(in the rows, 128 means zero)
Known rows, with every way that one mark hangs from another
k_497[k_934[k_58[k_512[k_204[k_971[k_645]]]]]]: [133 107 131 106 119 139 133 154 130 140 120 180 103 118 115 149  94 123
 110 104  97]
k_497[k_934[k_58[k_512]]]: [137 109 130 104 127 135 134 143 129 132 119 163 116 121 137 137  97 132
 113 103 101]
k_934[k_58[k_512[k_204 k_892]] k_497]: [139  99 148 118 102 152 145 166 129 129 118 195 160 104 135 128  75 138
  68  99  87]
k_58[k_934[k_497]]: [136 110 142 112 115 145 133 138 136 123 123 110 121 118 107 123 117 152
 105 117  98]
k_807[k_971]: [122 122 168 101 119 142 138 133 105 152 125 159 116 128 100 130 108 122
 172 110  98]
k_497[k_934[k_58[k_512[k_204]]]]: [136 106 128 105 123 136 129 144 130 130 122 176 119 118 132 139  92 130
 111 104  99]
k_204[k_971]: [120 121 165 104 122 151 145 136  97 150 118 156  97 128  83 134 105 139
 140 108  96]
k_971[k_645 k_807]: [131 106 142 122 110 145 133 129 125 135 111  99 102 109  86 153 103 109
  96 123  79]
k_204[k_512[k_58[k_934] k_892] k_971]: [113 117 150 100 116 149 154 164 103 189  98 207  95 132  79 131  92 139
  89  81 108]
k_204[k_512[k_892] k_971[k_645 k_807]]: [115 116 145 110 106 156 163 153 111 176 101 159  65 130  56 144  93 125
  81  90  99]
k_512[k_892]: [128 114 150 111 113 147 139 143  94 122 115 166 139 118 103 118  94 132
  91 106  95]
k_934[k_58[k_512[k_204[k_971] k_892]] k_497]: [137 101 151 116 102 155 150 167 126 138 117 203 150 106 126 132  73 137
  71  97  88]
k_934[k_497]: [136 113 153 114 116 151 147 140 128 116 124 131 133 120 110 126 103 148
 124 115  92]
k_512[k_58[k_934[k_497]] k_204[k_971[k_645 k_807]] k_892]: [130  98 142 111  88 156 141 168 118 163 104 233 138  95  74 163  67 104
  56 105  78]
k_934[k_58[k_512] k_497]: [140 104 152 117 113 147 147 158 134 134 116 162 150 111 144 126  88 143
  88 102  91]
k_645[k_971[k_807]]: [121 115 158 108 127 156 139 137 109 156 114 134 115 113  99 154  97 129
 133 109  85]
k_58[k_512[k_204[k_971] k_892] k_934[k_497]]: [128  97 136 111  97 155 135 158 140 146 113 162 101 115  94 120 102 149
  52 100  92]
k_497[k_934[k_58[k_512[k_204[k_971] k_892]]]]: [135 108 130 102 118 141 138 150 123 138 119 193 113 118 123 142  86 126
 102  99  99]
k_204[k_512[k_58[k_934[k_497]] k_892] k_971[k_807]]: [120 113 144 101 110 153 168 148 118 192  95 186  93 126  83 141  80 133
  73  82 100]

Rows
[131 101 137 114 114 145 130 145 151 139 112 103  99 122 119 113 123 159
  75 106  95] : k_58[k_512 k_934[k_497]]
[119 111 141 108 103 153 164 166 123 193  92 181  81 121  66 154  85 120
  63  87  96] : k_204[k_512[k_58[k_934[k_497]] k_892] k_971[k_645 k_807]]
[122  98 136 110 103 150 122 153 124 152 111 164  97 117  92 117 105 144
  56  99  93] : k_58[k_512[k_204[k_971] k_892] k_934]
[139  99 149 116 100 155 154 158 131 140 115 193 147 104 128 137  69 133
  64  98  85] : k_934[k_58[k_512[k_204[k_971[k_807]] k_892]] k_497]
[119 111 145 108 120 142 143 160 103 162 102 197 129 128 105 119  90 138
  88  86 104] : k_204[k_512[k_58 k_892]]
[137 106 127 103 117 141 141 141 128 141 117 184 112 116 124 146  82 123
  95 100  96] : k_497[k_934[k_58[k_512[k_204[k_971[k_807]] k_892]]]]
[134 108 132 103 123 139 135 145 127 139 121 183 110 120 123 143  91 130
 115 102  99] : k_497[k_934[k_58[k_512[k_204[k_971]]]]]
[116 118 148 103 114 155 166 135 106 174 105 165  77 135  74 131  87 138
  91  86 103] : k_204[k_512[k_892] k_971[k_807]]
[124 100 150 111  95 154 138 164  96 165 103 249 142  99  74 162  61  96
  73 103  76] : k_512[k_58 k_204[k_971[k_645 k_807]] k_892]
[123 109 140 108 115 143 145 163 118 161 103 184 126 126 104 119  94 144
  76  87 106] : k_204[k_512[k_58[k_934[k_497]] k_892]]
[120 100 149 112 114 150 127 133 121 152 115 155  96 122  99 126  98 138
  97 104  84] : k_58[k_512[k_204[k_971[k_807]]]]
[129  95 132 115  93 156 137 158 146 149 109 149  92 110  87 132 100 138
  41 103  86] : k_58[k_512[k_204[k_971[k_645 k_807]] k_892] k_934[k_497]]
[134 107 144 108 107 144 141 163 113 147 101 196 161 105 116 133  86 125
  66 101  92] : k_512[k_58[k_934[k_497]] k_892]
[111 118 158 101 125 147 151 156 102 189 104 195  91 137  82 133  95 142
 125  85 105] : k_204[k_512[k_58] k_971]
[138  99 149 119 102 153 147 161 138 142 117 176 136 104 121 145  78 130
  79 105  82] : k_934[k_58[k_512[k_204[k_971[k_645 k_807]]]] k_497]
[127 100 149 111 103 147 124 161  93 143 110 252 175 102 101 137  67 112
  82 103  82] : k_512[k_58 k_204 k_892]
[130  94 134 115 107 147 119 147 152 136 119 129 105 116 109 117 114 156
  74 109  90] : k_58[k_512[k_204] k_934[k_497]]
[139  99 150 118 108 149 140 160 135 130 122 181 153 107 137 130  82 141
  86 103  87] : k_934[k_58[k_512[k_204]] k_497]
